Known rows, with every step that occurs
V C H: [-1.939  1.535 -3.770 -2.500  2.083  2.008  0.713 -2.484  2.987 -1.298
 -0.616  2.298 -2.242 -2.159 -0.374 -0.948 -1.525  1.430  0.787  0.682
  0.701 -0.277  0.016 -0.268 -0.405]
N C V F K: [ 1.959  1.274  0.737 -0.992  0.928 -2.586  2.977  0.697 -0.339  3.516
  0.554 -2.211 -2.999 -0.693  1.374  0.106  1.812 -0.291 -1.706 -1.017
 -0.397  0.235 -0.720 -1.875  0.663]
K R V C B F: [ 1.032 -0.940  0.291  0.885  0.576  2.538 -0.226 -1.364  0.920 -3.266
 -0.206  4.118  0.551  2.576  0.609 -1.846 -1.102  0.950  0.439  1.801
  1.514  1.414 -2.309 -0.831 -0.652]
H C B F V: [ 0.603 -3.031 -2.142  4.468 -0.370  1.870  1.775  0.191  0.270 -2.118
 -2.256 -0.130  6.488 -1.335 -1.570  1.307  0.739 -0.689  0.565 -0.676
  4.513 -2.157  0.731  5.155 -0.185]
H C K: [-0.319 -0.724 -1.104  1.603 -2.684  1.792 -2.184  1.130 -0.972 -0.377
 -0.157 -3.523  2.620 -0.075 -2.490  1.026  0.600 -1.909  1.592 -0.308
  1.857 -1.274  3.644  2.057 -0.793]
K C: [-3.124  1.671 -0.555 -1.961  0.057  1.871 -0.823 -1.627  0.496 -1.020
 -0.221  0.845 -1.270  0.323  0.888  1.470 -2.277  0.286  1.067 -1.676
 -0.552 -1.253  1.163 -0.521  0.707]
N C: [-1.707  2.725  0.467 -2.704  3.112  0.753 -0.795 -1.428  0.828  0.486
 -2.023 -0.214 -1.702 -2.101  1.160 -1.036 -1.358  0.905 -0.384 -3.597
 -0.413  0.121  0.781 -0.748 -0.076]
K C V: [-1.751  0.215 -0.598  0.503 -1.259  1.455 -0.286 -0.598 -0.447  1.953
 -0.441 -0.313  0.167  0.981  0.191  1.791 -1.336 -1.085  1.264 -0.305
 -0.916  0.238 -0.541  0.211  0.245]
R K: [ 0.279  0.637  0.581 -1.292  0.507 -1.326 -3.506 -0.179 -1.354  0.988
 -0.046 -1.950 -1.505 -1.553 -2.368 -0.995 -0.555  0.988  0.311 -1.600
 -0.970  1.386  1.250  0.011  0.120]
N C X: [-2.215 -0.385  0.778 -0.726  2.743 -0.866 -0.915  0.775 -0.864  2.936
 -2.354 -1.517  0.234 -2.039  0.852 -0.365 -1.255 -0.849 -0.458 -2.813
  0.487 -0.381 -1.187 -0.717 -0.422]
H C K R: [-1.340  0.967 -1.549  1.156 -4.782  0.428 -2.052  1.930 -1.117  0.050
 -0.934 -2.146  2.377  1.932 -0.591  1.216 -0.285 -1.339  1.313 -0.415
  0.919 -1.222  3.635  0.557  0.191]
B F V C: [-1.079  2.120 -3.845 -0.375  2.450  2.636  3.785 -2.408  2.088  1.579
  1.095  0.963  1.219  0.204 -1.306 -0.327  2.095  0.348 -0.959 -1.264
 -0.149  0.232 -0.325  0.708 -2.583]
H C B F K: [ 1.541 -2.998 -0.660  2.606 -1.670  2.287  1.511  0.523  0.594 -4.051
 -1.130 -1.272  3.395 -0.374 -0.954  0.747 -0.516 -0.394  0.945  0.545
  5.731 -3.869  2.263  2.830  1.812]
R V F K C: [ 1.159 -0.593  2.550 -2.275 -0.718 -1.790  0.724  0.248 -0.524 -2.138
  3.066  0.558 -5.026  2.697  1.503  1.461 -0.823 -0.227 -0.253  1.603
 -0.348  0.822  0.372 -2.422  0.939]
N C K R V F: [ 0.733  0.641  2.562 -1.110  0.233 -3.255 -1.457  1.004 -0.936  0.081
  0.643  0.858 -3.054  1.878  2.643 -0.291  1.076  0.116 -0.840 -0.560
 -1.551  3.309 -0.210 -3.617 -0.841]
N G: [ 1.042  0.238  0.607 -0.990  2.327  0.782 -1.807  0.167  2.699 -1.701
 -1.438 -1.111  0.253 -2.335 -1.945 -1.283 -0.642 -0.438 -0.232 -1.433
 -1.032 -0.214  1.379  0.457  0.958]
R V C H: [ 0.237 -0.629 -1.066 -1.927  2.242  1.044 -0.730 -1.565  2.017 -2.369
 -0.132  2.939 -3.109 -0.305 -1.021 -1.698 -2.296  0.948  1.167  2.639
  0.520  3.086 -1.031 -0.360 -1.272]
C B F V: [-0.695 -3.422 -1.557  3.490  1.131  0.640  1.355 -0.002  0.938 -1.172
 -2.002  0.337  4.500 -1.752 -0.592 -0.103 -0.030 -0.012 -0.319 -0.354
  1.740 -2.504 -1.540  3.349 -0.127]
C B: [-0.693 -2.181  0.239  1.416  0.191  1.080 -2.513  0.246 -0.023 -2.145
 -2.267 -0.595  1.616 -2.355 -0.551 -1.176 -2.209  0.145  0.620  0.154
  0.972 -3.291 -1.164  2.286  1.032]
B F K R V C H: [-0.091  0.023 -1.701 -2.228 -0.375 -0.499  2.896 -0.857  3.328 -2.710
  0.377  3.868 -3.767  3.205  1.563 -1.175 -2.223  1.505  0.381  3.488
  1.602  2.064  0.206 -3.207  0.351]
F B: [-2.152 -0.523  1.161 -0.504  1.573  2.319 -1.197 -0.614 -0.449 -0.357
 -1.014  0.272  2.327 -2.610 -1.113 -0.162 -1.519  1.126 -0.066 -0.147
 -2.200 -1.877 -0.181  1.797  0.182]
G N C: [-1.621  2.973  3.690 -3.286  3.397 -0.743 -2.395 -0.339  1.139  1.006
  0.612 -0.617 -2.079 -3.155  2.778 -1.511  1.175  0.224  0.615 -3.727
 -0.671  1.593  0.860 -0.809 -1.280]
C V F: [ 1.145  0.615 -1.193  1.252  0.305 -0.655 -0.103 -0.538  0.234  0.862
  0.543 -0.735 -0.041 -1.302 -0.233 -0.952  1.973 -0.728 -0.332  0.735
 -0.528 -1.002 -1.897 -0.344  0.200]
N C B F K R: [-0.973 -0.168  0.795 -0.613  0.132 -0.849  2.533  0.425  1.106 -1.088
 -2.678  1.291 -0.385  0.570  3.588 -0.058 -1.878  1.558 -0.828 -1.780
  2.198 -2.079  0.079 -1.608  2.245]
F V: [-1.662  0.468 -1.604  0.342  0.073 -1.113 -0.166  0.761 -0.054  2.231
 -1.072 -1.826  1.373 -1.070 -1.289 -0.347 -0.518 -0.748 -0.714 -0.991
 -1.794 -1.016 -0.104  2.036 -0.852]

Rows
[ 2.662 -0.794  2.314 -1.245 -0.215 -2.705 -0.663  1.052 -0.174 -1.812
  2.276 -1.112 -4.031  1.021 -0.057 -1.506  0.030 -0.179 -1.037  2.510
 -0.345  0.044 -0.112 -1.613  0.559] : R V F K
[ 2.189  1.904 -1.348  1.236 -5.118 -2.350  2.094  2.372 -1.062  1.627
  0.610 -1.972  0.255  2.344  0.775  1.028  1.484 -1.496 -0.380  1.393
  1.328 -1.378  1.621 -0.517  2.034] : H C V F K R
[ 2.084 -0.456  0.791  1.523 -3.738 -1.693 -2.285  1.844 -1.665 -2.306
  1.416 -0.218  0.311  3.106  0.109  0.594  1.644 -1.413  0.715  1.768
  1.090  1.331  1.922 -0.940 -0.391] : H C K R V F
[ 2.464  0.953 -1.667  2.194 -0.991  0.820  0.196 -0.321 -0.466 -0.138
  0.462 -1.161  2.127 -0.834 -1.146  0.460  2.817 -1.489  0.517  0.280
  2.243 -0.678  0.419  1.555  0.214] : H C V F
[ 0.677  2.898  0.459 -1.364 -1.083 -4.194  2.963  1.496 -0.486  3.939
 -0.062 -0.808 -3.244  1.142  3.462  0.139  0.963  0.061 -1.863 -0.856
 -1.319  0.235 -0.573 -3.391  1.544] : N C V F K R
[ 0.425 -1.179  0.805  1.750  1.250  0.782  0.827 -0.385 -1.062  1.455
  0.527  0.340  2.669 -2.571 -0.680  0.441  1.979  0.261 -0.864  1.221
 -2.178 -1.080 -2.588  1.098  0.193] : C V F B
[-1.308  0.706  0.750 -2.337 -0.019 -0.501 -2.267 -0.998 -1.557  0.880
  0.680 -0.242 -2.349  0.202 -0.805  1.992 -1.439  1.102  0.917 -2.565
 -0.955  1.877  1.772 -0.624  0.530] : R K C
[-0.021  2.837  0.289 -2.214 -0.329  0.903 -1.646 -0.530  0.072  0.110
  0.677  1.830 -2.699  3.311  0.084 -2.184 -1.714  0.234  0.023  0.998
 -2.049  2.839 -0.688 -2.028 -1.121] : K R V C
[ 1.964 -1.031  0.303  2.728 -0.071  2.222  1.099 -0.169 -1.700  0.619
  0.448  0.036  4.768 -2.148 -1.635  1.668  2.625 -0.500  0.080  0.884
  0.572 -0.744 -0.373  3.131  0.267] : H C V F B
[-0.258  1.455  3.442 -0.821  2.088 -1.008 -1.911  0.842  0.139  4.161
  0.383 -1.737 -0.598 -2.402  1.985 -1.319  2.136 -1.078  0.902 -2.473
 -1.044  3.135 -0.925 -0.106 -1.701] : G N C V
[ 1.545 -2.431  2.768  2.072 -2.692 -0.283 -1.499  2.033 -2.794 -1.555
  1.309  1.065  3.130  1.782 -0.584  2.008  1.503 -0.652  0.232  2.408
 -0.598  1.533  1.121  0.747 -0.374] : H C K R V F B
[-1.731  0.109 -2.426  1.090  1.482  0.366  1.737 -1.147  1.893  0.089
 -0.659  0.092  2.559 -0.729 -0.490 -0.340  0.536 -0.022 -0.579 -1.144
  0.153 -1.020  0.006  1.166 -1.005] : B F V
[-0.671  3.070 -0.589 -2.219 -2.477 -3.367  1.134  0.928  0.643 -0.605
  0.928 -0.475 -3.176  1.294  2.578 -0.594 -0.270  0.653 -1.479  0.548
 -1.114 -3.325  0.976 -3.049  2.330] : V F K R
[ 1.064 -1.205  0.648 -0.114 -0.173  1.791 -2.139  0.490 -0.867  1.326
  2.494 -1.594 -1.696  2.239 -2.988 -1.048  0.653 -1.106  0.653  1.867
 -1.526  2.960 -0.024 -0.476 -3.217] : R V C K
[-1.013 -1.006  0.952  0.736  0.650  1.669  2.025 -1.231 -1.453  1.458
  1.281  2.082  1.700 -0.823  0.835  3.409  1.198  0.327 -0.048  0.389
 -2.242 -0.152 -2.015  0.380  0.472] : K C V F B
[-0.918  0.055  0.958 -0.779  2.553  1.177  0.217 -1.480 -0.111 -1.686
  0.697  1.477  1.165 -3.176  0.186  0.107  0.990  1.567 -0.987  0.012
 -1.798 -2.504 -0.949  0.426  0.591] : V F B
[-0.724 -2.077 -0.457  1.778  3.593  0.222  2.627 -0.730  0.839  0.374
 -3.083  1.019  3.081 -2.436  1.074  0.465  0.219  0.832 -0.974 -3.104
  1.881 -0.475 -1.492  2.320 -0.627] : N C B F V
[-0.889  1.023 -1.392 -2.381  0.075 -0.349 -0.857 -0.914  1.837 -1.713
 -0.838  4.225 -3.359  1.587  1.005 -1.633 -3.212  1.215  0.871  2.610
 -0.434  2.956 -0.875 -1.888 -0.378] : K R V C H
[ 1.593  0.042  0.422 -0.052 -0.360 -1.924 -0.260 -0.721 -2.332  2.636
  2.372 -0.131 -2.153  0.318 -0.471  2.553  2.108  0.286  0.282 -1.038
 -1.068  2.885 -0.676 -1.144  0.332] : R K C V F
[ 0.022  0.267  2.289 -1.321 -3.283 -2.980 -1.831  2.680 -0.589 -0.182
 -0.239 -1.077 -3.106  3.602  0.698 -1.665 -3.539 -0.451 -0.315  2.286
 -1.666  0.530  0.625 -1.975  1.093] : F K R V
[-0.606 -2.480 -0.666  2.168  1.540  2.563 -0.464 -1.607  1.740 -4.434
 -1.932  1.270  2.803 -1.981  0.001 -1.190 -0.801  0.856  0.812 -0.147
  2.986 -3.398 -1.071  1.429  0.833] : C B F
[ 1.933 -0.095 -0.534  0.726 -1.651 -2.315  1.689  1.197 -0.278  2.092
  1.586 -2.973 -1.671  0.016 -0.327 -0.498  1.589 -1.098 -1.015  1.747
 -0.519 -1.926 -0.827 -0.826  1.083] : C V F K
[ 0.111 -0.256  3.217 -0.704  0.606 -1.099 -1.348  0.042 -1.133 -2.052
  0.520  3.548  0.058  0.423  1.545 -0.526 -0.631  1.334 -0.991  1.992
 -2.993  0.940 -1.916 -1.099  0.503] : K R V F B
[ 0.733  2.062  0.880 -2.822 -2.299 -0.909  0.048  1.344 -0.382  1.357
  1.791 -0.213 -4.237  4.542 -0.126 -1.597 -2.000 -0.031 -0.577  2.206
 -2.082  1.896  0.347 -2.407 -0.423] : F K R V C
[-0.386 -4.098 -0.124  2.187  0.287 -0.847  1.133 -0.284 -1.547  0.507
 -0.352  1.049  2.228 -0.226 -1.034  3.471  0.019  0.985  0.312 -2.058
  1.303  1.549 -0.580  2.590 -0.004] : R K C B F V
[-1.132 -0.330 -3.749  1.431  0.462  2.113  3.265 -0.773  1.014  3.075
  2.111 -1.298  2.239  1.034 -2.296  0.820  3.465 -0.833 -0.595 -0.461
 -0.474  0.400  0.464  0.796 -3.596] : B F V C K
[ 1.222  0.234 -1.374  2.531 -2.113  1.975 -1.090  0.572 -0.904  1.292
 -1.349 -2.313  3.251 -0.245 -2.248  0.140  0.203 -1.845  1.432 -0.015
  1.903 -0.143  1.182  2.761 -0.132] : H C V
